(in the rows, 128 means zero)
Known rows, with every way that one mark hangs from another
L(B): [ 98 101 124 152  99 120 153 122 101 149  91  83 138 156 142 184 134 127
 137  86 135 124 116 140 129 129 126 121 135 124 104 132 103 145 127 138
 158  93 147 151  62 130 129 143 174]
Y(F): [ 93  90 134 140 100 119 169 118  99 150  99  96 156 138 146 150 134 118
 143 101 147 132 111 137 128 122 123 128 128 114 104 130 101 152 126 147
 154 118 145 156  74 127 136 150 162]
H(A): [ 88  93 129 132 104 122 164 127 100 155  96  81 152 136 169 180 131 123
 145  90 137 135 119 135 127 132 115 120 140 119 114 127 104 144 130 142
 154 123 133 152  81 143 147 131 173]
E(N(W(S(F R)))): [102  81 123 133 105 117 173  81 124 171 105  40 122 164 132 218 143 107
 146 139 139 148 120 139 136 128  80 143 121 111 108 105 112 129 124 150
 178  93 131 138  45 155 159 147  60]
N(E W(S)): [ 97  95 138 142  94 117 158 103 124 159 112  51 159 152 134 207 132 109
 138 137 132 149 129 130 128 134  87 128 131 142 111 111 104 141 117 155
 179  90 121 146  53 156 163 142  98]
H(A(M(R(P)))): [ 74  91 123 137  99 139 165 135  90 166 114  66 156  94 226 192 120 143
 141  84 151 126 126 140 123 145 119 103 135 174 130 122 104 148 128 142
 163 120 139 149  67 168 154 133 192]
W(S(D)): [ 83  93 115 127 100 117 158  88 117 177  87  53 130 138 137 200 139 112
 154 119 139 135 115 135 135 142  97 142 132 117 107 117 100 133 130 150
 163 108 131 148  69 137 140 142 130]
A(P): [ 88 100 126 145 101 127 149 116 101 164  98  76 167 120 158 169 129 127
 156 102 140 135 117 134 129 133 111 120 136 139 116 127 102 147 131 136
 153 116 139 157  77 141 136 138 169]
P(L(M) R): [117  89 107 151  93 136 141 149  94 130  96  83 148 118 160 194 127 138
 139  57 126 116 123 148 140 145 127 132 125 177 114 129 102 146 120 144
 176 101 160 150  65 149 136 148 207]
H(A(M P(L R))): [110  90 117 131  95 154 130 144  92 134 104  50 156  73 200 209 120 146
 145  71 139 135 128 148 124 155 135 100 133 207 130 119 105 147 139 149
 174 136 151 148  99 175 158 128 243]
S(R(P(L(M)))): [129  77 117 166 105 132 151 116 103 138 102  77 167 142 158 184 140 138
 145  74 135 118 117 151 129 150 115 142 123 134 114 128  98 152 126 140
 165 108 149 146  50 150 119 149 161]
N(E W(S(R(P)))): [120  84 143 159 108 119 163  84 131 160 119  43 164 146 141 204 141 113
 142 136 137 143 126 137 127 141  80 136 125 120 112 114 102 146 120 152
 175 100 119 140  34 161 153 141  69]
E(N): [ 81  93 133 139  99 122 168 124 102 170 103  74 149 137 154 174 135 116
 145 109 136 130 118 134 134 126 101 121 134 129 108 128 106 136 121 137
 156  96 141 152  71 139 148 137 134]
E(N(W)): [ 88  90 148 139  97 126 166 126 109 168 113  63 151 145 151 187 131 113
 138 121 130 138 125 135 128 125  94 125 131 132 106 126 107 138 118 135
 168  88 137 147  60 149 160 141 115]
A(M(R)): [ 75  97 112 136  96 123 166 136  91 168 103  83 149 109 188 196 124 134
 143  83 139 123 121 138 130 140 122 112 130 162 124 125 107 144 128 146
 160  99 144 153  73 150 143 138 189]
E(N(W(S(F)))): [ 82  90 127 133  95 123 166  94 123 182 109  41 121 161 142 208 134 110
 145 143 141 148 123 135 134 123  84 134 126 142 108 106 109 128 118 146
 180  85 136 141  47 156 170 150  73]
H(A(P)): [ 86  96 126 132 101 134 150 121  96 153 101  66 162 115 175 177 126 130
 152  98 142 141 122 136 123 133 117 113 140 139 121 124 104 148 136 138
 155 136 135 153  87 152 148 129 182]
W(S(D F R(P))): [100  82 109 141 115 121 164  55 132 186  91  39 108 151 135 205 147 117
 159 124 153 132 108 141 134 140  88 152 119  99 109 107 100 134 131 146
 161 115 130 137  41 144 129 148  86]
A(P(L(B M) R)): [125  97 104 160  88 153 110 145  91 111  98  61 142 117 162 208 120 153
 131  52 130 113 124 155 133 147 146 122 126 206 114 126 101 153 128 142
 186 101 169 149  58 157 131 153 227]
E(N(W(S(R)))): [107  81 134 134 101 116 169  96 117 158 107  47 152 150 136 209 145 106
 146 133 130 144 124 138 133 135  81 141 128 108 107 115 110 133 126 149
 177  96 128 143  52 153 157 139  78]
P(R): [ 99  97 120 143 105 121 161 136 101 154  95  92 141 110 162 176 129 125
 145  78 132 124 118 138 141 133 115 122 131 140 112 133 105 140 121 142
 160 107 147 155  66 134 140 139 178]
W(S(F)): [ 80  98 107 135 102 113 167  89 118 179  90  69 123 154 142 193 137 117
 154 117 148 143 113 133 140 128 100 133 128 128 113 111 106 132 126 149
 166 103 137 149  60 141 142 149 119]
L(B M(R)): [ 86 102 104 152  87 128 144 143  83 140 102  82 134 149 170 199 121 143
 127  65 131 106 121 145 134 132 136 128 129 160 113 128 105 151 121 141
 177  83 156 151  40 145 129 154 186]
M(R(P(L))): [102  88 121 153 102 137 152 134  97 164 108  89 160 109 203 180 129 134
 148  69 145 120 118 145 131 143 117 122 126 184 119 126 100 146 120 137
 168 105 149 152  61 150 132 149 177]
F(N(E W)): [108  97 145 147  92 115 155 114 114 158 127  48 129 161 135 194 126 114
 135 122 133 142 125 128 118 125  93 123 123 148 107 116 102 140 118 134
 168  91 132 143  61 154 153 145 113]
Y(F(S)): [105  91 136 137  91 114 172 104 103 137 109  84 152 146 150 169 135 117
 157 117 148 135 113 129 129 121 116 133 122 118 106 124  99 143 127 150
 159 125 152 152  75 131 133 153 148]
L(M): [ 88  97 116 150  95 120 158 129  97 151  98  86 153 150 147 176 130 131
 141  87 129 123 120 136 135 135 116 134 133 126 112 130 103 148 122 141
 161  97 145 154  60 140 133 146 168]
P(L(B M) R): [127  93 105 159  88 142 127 152  93 113  93  73 131 138 157 208 126 145
 125  47 125 108 123 155 137 144 144 128 126 183 108 130 102 148 122 145
 186  90 166 148  53 148 131 152 219]

Rows
[115  91 117 173  90 144 132 128 101 132 102  67 152 157 161 190 131 147
 130  66 137 112 121 152 126 144 136 130 128 172 108 129  95 154 122 135
 177  90 162 147  45 152 124 157 190] -> R(P(L(B M)))
[110  92 119 161  96 141 140 134  95 151 104  79 147 129 195 194 128 140
 135  59 143 113 117 152 129 140 133 118 126 194 113 128  99 148 122 135
 176  97 158 150  49 149 127 153 190] -> M(R(P(L(B))))
[106  92 141 144  91 116 159 113 104 143 124  67 131 155 136 161 130 115
 137 120 148 135 115 132 118 116 113 122 119 143 104 117  99 148 121 144
 160 114 141 149  64 138 142 154 136] -> Y(F(N(E)))
[ 88  96 120 131  98 146 144 137  91 144 104  55 152  73 197 197 117 144
 147  82 141 134 128 141 126 148 126  99 136 178 129 122 108 148 137 146
 161 135 143 151  91 167 161 125 223] -> H(A(M P(R)))
[107  95 102 153  83 138 133 149  83 126 101  80 139 146 173 212 125 146
 127  49 130 106 122 154 133 140 143 128 124 189 112 124 102 151 122 143
 188  86 162 149  50 152 125 157 207] -> P(L(B M(R)))
[ 98  88 122 129  93 149 136 128  94 142 104  52 165 101 186 203 126 142
 149  85 144 140 127 145 115 150 132 103 136 186 128 115 101 150 143 145
 165 133 143 149 105 171 153 129 226] -> H(A(M P(L)))
[120  91 128 166  99 139 139 121 107 144  98  73 153 147 163 186 136 136
 138  76 142 120 116 148 123 142 131 121 129 164 106 131  96 147 126 133
 168  98 156 148  58 143 126 149 181] -> R(P(L(B)))
[120  76 116 148 116 133 149  78 125 179  92  54 111 148 140 202 147 124
 153  90 147 125 106 150 127 141 105 148 115 121 107 114  97 140 133 136
 158 117 142 136  56 145 120 148 131] -> S(D F R(P(L)))
[105  83 111 128 109 110 161  77 118 170  84  52 129 143 124 210 150 110
 156 112 137 133 113 139 136 145  92 152 127  87 106 116 103 134 136 152
 162 117 127 144  65 136 129 136 114] -> W(S(D R))
[ 78  95 112 158  95 133 158 134  90 159 112  86 157 121 197 175 121 141
 142  77 140 111 121 139 137 139 115 130 128 164 119 129 102 152 115 136
 167  96 149 153  38 152 133 154 163] -> L(M(R(P)))
[119  86 135 142 104 110 162  92 127 151 110  49 158 157 121 215 142 107
 140 131 127 147 126 134 129 136  84 137 126 110 111 112 106 142 124 159
 176  97 118 143  50 154 154 137  82] -> N(E W(S(R)))
[ 74  85 124 120  95 128 156  78 128 193 105  16  98 165 130 223 134 105
 145 149 142 144 121 136 132 129  80 145 123 134 103 100 106 125 122 144
 180  86 130 135  49 156 167 151  68] -> E(N(W(S(D F))))
[ 94  84 119 140  95 148 151 140  90 157 113  65 161  94 229 203 122 145
 142  71 150 125 127 148 119 151 129 105 130 203 130 118 102 149 130 144
 171 119 145 147  80 174 152 136 212] -> H(A(M(R(P(L)))))
[ 94  92 110 136  90 145 137 135  87 157 108  68 167  90 203 202 122 143
 149  72 141 127 123 147 125 148 131 106 126 211 129 117 104 148 135 145
 172 112 152 153  88 166 142 141 217] -> A(M(R) P(L))
[117  84 126 140 105 109 168  93 117 156  96  63 153 148 131 210 144 111
 148 121 131 146 121 138 133 140  89 144 127  97 108 120 107 138 128 153
 173 106 127 147  54 147 144 140 102] -> N(W(S(R)))
[131  94 116 152  96 138 136 144 101 128  90  80 132 128 160 202 132 135
 131  55 130 116 119 152 135 139 140 121 127 173 106 131 103 142 125 141
 177  99 162 149  67 140 132 144 212] -> P(L(B) R)
[111  86 140 129  81 118 158  86 112 149 124  35 106 162 133 197 131 110
 152 141 147 140 114 129 115 125 101 149 109 132  96 110  96 133 128 139
 172 121 149 138  67 146 141 162 114] -> Y(F(N(W) S(D)))
[121  92 119 146 105 106 163  88 118 161 113  53 102 176 121 197 139 118
 145 115 143 136 112 134 124 119  96 132 114 118 110 106 106 137 128 141
 153 106 135 137  53 144 132 144 102] -> S(F(N(E)) R)
[ 98  93 131 137  94 119 146  85 128 183 122  20  76 181 119 216 127 111
 136 135 141 140 120 131 117 122  90 137 113 144 103 101 100 133 122 134
 169  91 132 131  52 156 153 151  89] -> S(D F(N(E W)))
[107  82 128 148 117 121 161  87 118 176  95  64 134 133 144 184 144 120
 153 101 141 122 110 141 128 141  97 144 125  89 107 127  98 145 132 135
 146 118 132 143  56 135 121 137 126] -> S(D R(P))
[ 93  93 120 133  95 119 153  84 121 188 108  31  76 174 128 207 130 114
 143 126 143 138 114 134 120 125  97 142 114 133 100 108 101 129 126 129
 167  99 140 135  58 149 144 155 108] -> S(D F(N(W)))
[101  93 131 131  88 117 144  82 127 168 120  10 110 164 119 222 133 105
 143 147 136 146 126 129 120 137  80 140 121 150 104 100  99 130 121 146
 178  95 123 137  55 160 158 149  81] -> F(N(E W(S(D))))
[ 96  97 121 132 104 141 142 137  93 142 101  66 151  85 190 185 120 135
 148  81 139 134 124 139 133 137 120 109 137 163 123 125 107 147 132 140
 163 137 143 153  81 155 153 130 198] -> H(A(P(R)))
[104  98 107 146  86 150 124 139  85 143 106  57 150 109 195 216 121 151
 137  64 141 119 124 154 121 147 148 103 127 218 124 117 103 151 138 145
 181 102 160 150  76 165 137 144 230] -> A(M(R) P(L(B)))
[ 91  89 112 126  90 151 135 143  82 150 111  58 164  84 220 211 118 147
 147  74 145 133 128 148 119 150 137 100 132 212 134 112 105 150 140 147
 175 131 146 150  95 178 154 132 230] -> H(A(M(R) P(L)))
[109  76 139 148 106 126 171  91 122 166 115  42 160 137 155 200 143 112
 149 136 139 141 123 139 131 140  74 139 127 120 108 118 106 136 121 142
 174  98 128 142  38 158 156 142  65] -> E(N(W(S(R(P)))))
[100  82 118 147 119 123 165  74 123 189  93  57 106 149 138 193 143 121
 153 105 149 125 107 141 130 133  97 147 119  96 107 117 100 141 130 135
 149 115 136 138  47 138 123 143 109] -> S(D F R(P))
[104  87 121 165  96 138 144 125 101 146 105  77 166 135 167 176 132 139
 143  78 137 119 120 145 129 148 119 133 128 164 114 128  95 151 120 136
 168 100 153 150  56 152 131 154 175] -> R(P(L(M)))
[ 78  95 125 131  97 139 148 123  94 153 105  53 163 103 184 189 122 139
 150 102 145 141 126 138 117 143 124 102 140 156 127 119 104 150 143 144
 156 132 136 151  96 165 154 125 203] -> H(A(M P))
[ 92  99 117 142  99 138 146 131  95 154 102  66 156  78 181 188 121 141
 149  87 138 129 123 140 131 144 121 105 130 177 126 126 106 147 132 146
 160 115 149 154  83 157 147 134 207] -> A(M P(R))
[ 99  92 104 143  89 132 147 147  86 144 102  89 156 129 177 196 125 138
 138  58 130 114 122 146 135 141 129 131 126 182 118 123 103 149 121 144
 179  98 155 153  59 153 131 153 195] -> P(L(M(R)))
[122  91 155 141  78 115 159  98 113 131 141  43 130 169 134 190 127 112
 143 146 143 146 122 125 115 116  99 132 110 153 102 109  98 140 120 147
 176 111 144 141  60 154 153 160 102] -> Y(F(N(E W) S))
[ 90  94 118 137 100 116 164  89 126 178  98  55 123 163 138 206 134 112
 146 129 143 150 120 134 134 129  93 137 126 134 110 109 107 135 122 149
 177  94 134 145  51 151 156 152 100] -> N(W(S(F)))
[119  83 127 145 105 117 166  72 121 161 103  52 135 142 147 200 145 120
 166 118 142 124 112 133 128 141  91 151 119  94 108 120  97 135 132 138
 151 123 139 139  57 141 118 140 112] -> F(S(D R(P)))
[101  76 131 124 103 122 160  81 124 173 102  23 129 151 124 222 146 102
 149 138 130 139 122 141 131 139  79 151 125 100 102 110 106 131 129 148
 177  99 124 137  54 151 154 139  69] -> E(N(W(S(D R))))
[146  79 128 156 103 121 162  93 114 142 106  71 162 137 159 195 147 127
 165  96 140 129 114 139 129 145 104 141 118 130 113 123  98 136 131 141
 160 123 151 143  65 148 119 144 139] -> F(S(R(P(L))))
[ 84  92 126 131  97 122 150  73 139 186 108  22 104 175 114 227 132 105
 141 143 139 147 124 133 128 130  82 143 121 136 106  97 102 135 121 154
 180  88 121 134  46 157 162 149  73] -> N(E W(S(D F)))
[101  85 112 134 116 114 164  80 120 181  85  62  98 161 118 203 144 116
 150 100 141 128 107 141 133 129 103 149 119  80 106 116 104 138 135 142
 149 114 135 139  62 133 123 141 121] -> S(D F R)
